Known rows, with every step that occurs:
batu > tasil > kelud > notat: [ 5.37  1.08  0.34  1.37 -2.36 -2.04  0.00  2.43  1.01  2.97  0.46  0.09
  0.95  0.55 -1.59 -0.41  0.02  0.72 -2.39 -1.56 -0.84]
tasil > batu > notat: [-0.49  0.82 -1.37 -1.34  0.69 -1.65  0.05  1.43  0.82  2.32  0.25 -1.54
  1.43 -0.10 -1.44  0.10 -0.53 -2.94 -0.91  0.17  1.31]
pasez > fibud: [-0.20  1.11  1.93 -0.14 -1.37 -1.60 -1.98  0.86 -1.02  1.58  1.65 -1.80
 -2.60 -0.12 -0.11  0.10  0.40 -0.23 -0.16  0.40  0.56]
notat > ponud > tasil > nakid: [ 0.46 -1.12  1.08  1.00  1.11 -0.67 -1.46 -0.17  0.32 -1.25  0.19 -2.05
 -0.75 -0.72 -1.21 -2.27 -0.04 -1.69  0.91  1.66  1.06]
nakid > tasil > batu > notat > pasez > fibud: [-2.54  0.42  0.13 -0.65  0.34 -2.16 -1.93  2.11 -0.83  2.97  2.11 -0.42
  1.00 -2.12  1.19  1.41  1.61 -1.33 -0.70  1.59  0.65]
tasil > pasez > fibud: [-0.78  2.44  2.93  1.00 -2.08 -0.70 -4.77  0.37 -0.88  0.06  1.85 -2.51
 -3.84 -1.67  1.60 -1.11 -0.56 -0.23  0.31 -1.02 -0.75]
ponud > tasil > batu > notat: [-1.93 -0.37 -1.92 -1.19  0.25 -1.09  0.94  0.05  0.42  1.45  0.06 -2.89
  0.29 -1.09 -2.26 -1.00  0.61 -1.91 -0.67  1.36  0.36]
nakid > tasil > batu > notat > ponud: [-1.20 -0.21 -0.47  0.91  3.00 -0.23 -3.03  1.26  1.02  2.92  1.27 -0.11
  2.71 -0.80  0.31  1.16  1.14 -3.54 -1.31  1.09  3.04]
notat > ponud > tasil: [-0.61 -2.24  0.54  2.02  0.31 -0.45 -0.92 -1.66 -0.95  0.08  1.84 -1.49
 -1.51  0.53 -0.23 -2.15  1.36 -1.69  0.84  3.07  0.61]
ponud > tasil: [-0.38 -1.18  0.24  0.56 -0.62 -1.49  0.69 -0.41 -1.87 -0.33  0.70 -2.01
 -0.88 -0.16 -0.94 -2.16  0.90 -0.48 -0.03  1.83 -0.02]
ponud > tasil > kelud > notat: [ 2.03  1.03 -0.38  0.89 -1.06 -1.67  1.29  1.11 -0.51  2.15  1.47 -2.42
 -1.12 -0.33 -2.18 -1.72  0.48  0.90  0.11  1.07 -0.56]
batu > tasil > pasez: [ 2.58  0.41  1.64  2.01 -2.63 -0.97 -3.09 -0.01 -0.16 -0.65 -0.21 -0.05
 -0.21 -0.65  1.43 -1.63 -0.45 -0.13 -1.71 -2.07 -1.39]
batu > notat: [ 0.03  0.54 -0.47  0.14 -1.08 -0.94  1.44  0.78 -0.37  1.97  0.60 -0.97
  0.51 -1.01 -1.18 -0.45 -1.56 -3.03  0.55 -1.19  1.90]
kelud > notat > ponud > tasil > pasez > fibud: [-1.53  1.11  2.72  1.40 -2.71  1.72 -4.92 -1.47  1.61  1.28  3.42 -3.45
 -6.15 -1.69 -1.29 -0.91  0.22  0.90  3.27  2.41 -0.54]
ponud > tasil > kelud: [ 1.36 -0.13 -0.43  1.99  0.41 -2.40  0.36  0.42 -2.00  0.48  0.84 -2.07
 -0.25 -0.37 -0.07 -3.04  1.54 -0.45 -1.46  0.34 -1.19]
notat > ponud > tasil > batu: [-1.13 -2.07 -0.32  0.26  1.63 -1.29 -2.52 -0.77  0.16  0.62  1.67 -2.38
 -0.23  1.31 -0.97 -1.63  2.14 -2.03 -0.53  4.56  0.09]
nakid > dipotu: [ 0.50 -0.40  1.01  0.49 -1.10 -1.11  0.09  2.11 -0.67  0.01  1.34  0.08
  0.06 -0.83 -0.59  0.22  1.02 -2.79  0.11 -1.68 -0.79]
kelud > tasil > nakid > dipotu: [ 0.53  1.14  1.85 -1.04 -1.83 -0.47 -1.61  3.72  2.27  0.28  0.25  0.43
  0.83 -3.22 -0.35 -0.70  0.55 -2.72 -1.21 -1.18 -1.48]
batu > tasil > kelud > notat > ponud: [ 5.16  0.10  0.82  2.55 -1.04 -0.75 -1.68  1.49  2.07  3.44  1.65  0.58
  0.47  1.07 -1.02 -0.21  0.48 -1.01 -1.46 -0.59 -0.20]
batu > notat > ponud: [-0.31 -0.25 -0.16  1.34  0.10  0.21 -0.36 -0.19  0.85  2.09  1.52 -0.60
  0.27 -0.51 -0.63 -0.62 -1.32 -4.19  1.11 -0.33  2.53]
kelud > notat: [ 1.59  0.71  1.00 -0.36 -1.74 -1.29  0.88  1.65 -0.26  2.09  1.77 -0.81
 -0.96  0.65 -2.04  0.04 -1.14 -0.18  0.86  1.14  1.16]

Rows:
[-1.73 -1.63 -0.68  1.69 -0.11  0.61  0.47 -1.66  0.74  1.38  1.04 -1.59
 -1.07 -1.38 -1.48 -1.40 -0.33 -3.30  1.79  1.26  1.73] | batu > notat > ponud > tasil
[ 3.33  1.84  0.41  0.87 -0.33 -2.08  0.66  2.51 -0.71  3.01  1.96 -1.03
 -0.26  0.54 -1.35 -0.80 -0.55 -0.30 -0.64 -0.46  0.16] | tasil > kelud > notat
[-1.88  0.49 -0.54 -0.95  0.85  0.59 -2.57  0.79  3.32  4.18  2.02 -0.29
  1.29 -0.83 -0.59 -0.72  0.61 -4.93 -1.19  2.54  1.19] | kelud > tasil > batu > notat > ponud
[-0.51 -1.26 -0.19 -1.01  0.52 -0.45 -1.67 -0.01  1.60  2.12  2.41 -2.62
 -1.44  1.38 -3.07 -0.54  1.43 -0.51  0.97  5.25  0.65] | kelud > notat > ponud > tasil > batu
[ 1.72  0.69  1.55 -0.40 -0.63 -1.49 -0.46  3.26  0.66 -1.43 -0.04 -0.49
  1.13 -1.97 -1.11  0.02 -0.27 -2.50  0.03 -2.68 -0.22] | tasil > nakid > dipotu
[-3.45  1.20 -0.12 -2.47 -2.01 -1.61 -1.60  1.49  1.61  4.29  2.68 -0.66
 -0.39 -1.94  0.55 -0.33  1.03 -2.97 -0.77  2.86 -1.15] | kelud > tasil > batu > notat > pasez > fibud
[-2.36  0.49 -0.44 -1.66 -0.81 -2.73 -0.40  1.25 -0.12  2.72  2.55 -1.68
 -0.27 -0.90 -0.04  0.08  0.04 -2.47  0.49  1.58 -0.30] | tasil > batu > notat > pasez > fibud
[-0.44  0.61  0.38 -1.67 -0.25 -1.50 -2.54  1.93  1.01  2.73  1.31 -0.66
  1.05  0.39  0.37 -1.26  1.75 -2.02 -3.00  3.31 -0.51] | kelud > tasil > batu
[ 2.95  1.04  0.57  2.02  0.55 -1.03 -1.18  1.69  0.60  3.17  3.24 -0.78
 -0.36  1.11 -0.95 -0.82  0.02 -2.04  0.13  0.42  0.92] | tasil > kelud > notat > ponud
[-0.12  0.42  1.85 -0.71 -3.35 -2.44  0.13  1.31 -1.27  2.41  3.73 -0.85
 -2.59  0.01 -0.58  0.71 -0.32  0.03  2.36  2.67 -0.60] | kelud > notat > pasez > fibud
[-3.40  0.88  1.12  1.85 -1.86  2.03 -4.13 -2.36  1.58  0.79  2.33 -3.49
 -4.93 -3.82  0.09 -1.52 -0.29 -1.57  2.67 -0.20 -0.13] | batu > notat > ponud > tasil > pasez > fibud
[ 4.14 -0.13  1.37  0.21 -1.33 -2.19 -1.14  1.88  0.96 -0.44 -2.02 -0.18
  2.35 -0.82 -0.91 -0.63 -0.97 -0.29 -2.16 -1.82  0.12] | batu > tasil > nakid
[-1.83  0.40  0.35  0.04 -2.17 -2.16  0.83  0.40 -1.29  1.91  2.33 -0.75
 -1.52 -1.95  0.23 -0.07 -0.92 -2.24  1.95  0.33  0.03] | batu > notat > pasez > fibud
[-2.30 -1.64 -1.95 -1.05 -0.10 -2.60  2.33 -0.24 -1.23  0.66  1.57 -1.73
  1.05 -1.11 -0.76 -1.68  0.47 -2.38  0.71  2.92 -0.78] | ponud > tasil > batu > notat > pasez
[-1.50  1.37 -1.04 -2.22 -0.53 -0.84 -0.86  1.74  2.45  3.93  0.84 -0.49
  1.61 -1.43 -0.86 -0.61  0.14 -3.47 -1.98  1.43  0.39] | kelud > tasil > batu > notat
[-0.37 -0.16  1.40  1.99 -1.48  1.26 -2.95 -1.45  0.65  0.34  2.87 -2.43
 -3.52 -0.87 -1.00 -2.33 -0.46 -0.12  2.81  2.38 -0.02] | kelud > notat > ponud > tasil > pasez
[-2.24 -0.22 -1.13 -1.68 -0.76 -2.11  0.43  1.54  0.51  3.13  2.26  0.60
  2.11 -1.39  0.82 -1.50  0.16 -3.96 -0.84  3.05 -1.06] | kelud > tasil > batu > notat > pasez
[ 4.83 -0.61  0.32  1.69 -2.62 -3.30  1.20  2.16 -0.90  2.14  1.62  1.33
  1.82  0.66  0.27 -1.28  0.05  0.34 -1.18 -0.07 -2.36] | batu > tasil > kelud > notat > pasez
[ 1.05 -0.92 -0.19  3.15  1.37 -1.27 -1.48 -0.54 -1.25  0.69  1.73 -1.88
 -0.79 -0.17  0.16 -3.43  1.94 -2.19 -0.61  1.23 -0.26] | notat > ponud > tasil > kelud
[ 2.52  1.02  0.56  2.97  2.10 -2.31 -1.60  2.70 -2.67  1.59  1.04 -0.07
  1.91 -1.04  2.34 -0.92  2.01 -0.34 -3.14 -1.43  0.81] | nakid > tasil > kelud
[-0.84 -0.76 -0.60  0.62 -1.32 -2.68  2.90  0.63 -2.28  1.14  1.92  0.30
  0.83 -0.96  0.50 -1.43 -1.77 -3.58  1.72  0.17  0.29] | batu > notat > pasez
[ 2.66  0.87  1.08  2.94  1.70 -0.46 -2.46  2.49 -0.10  3.57  3.03  0.31
  0.78 -0.40  0.33  0.28  1.29 -0.86 -0.96  0.63  1.84] | nakid > tasil > kelud > notat > ponud
[ 0.32  0.98  2.06  2.67  0.21 -0.71 -3.82  1.25 -2.40 -0.33  1.12 -0.26
  0.18 -2.48  3.13 -1.47  0.47  0.19 -1.06 -0.93  0.52] | nakid > tasil > pasez
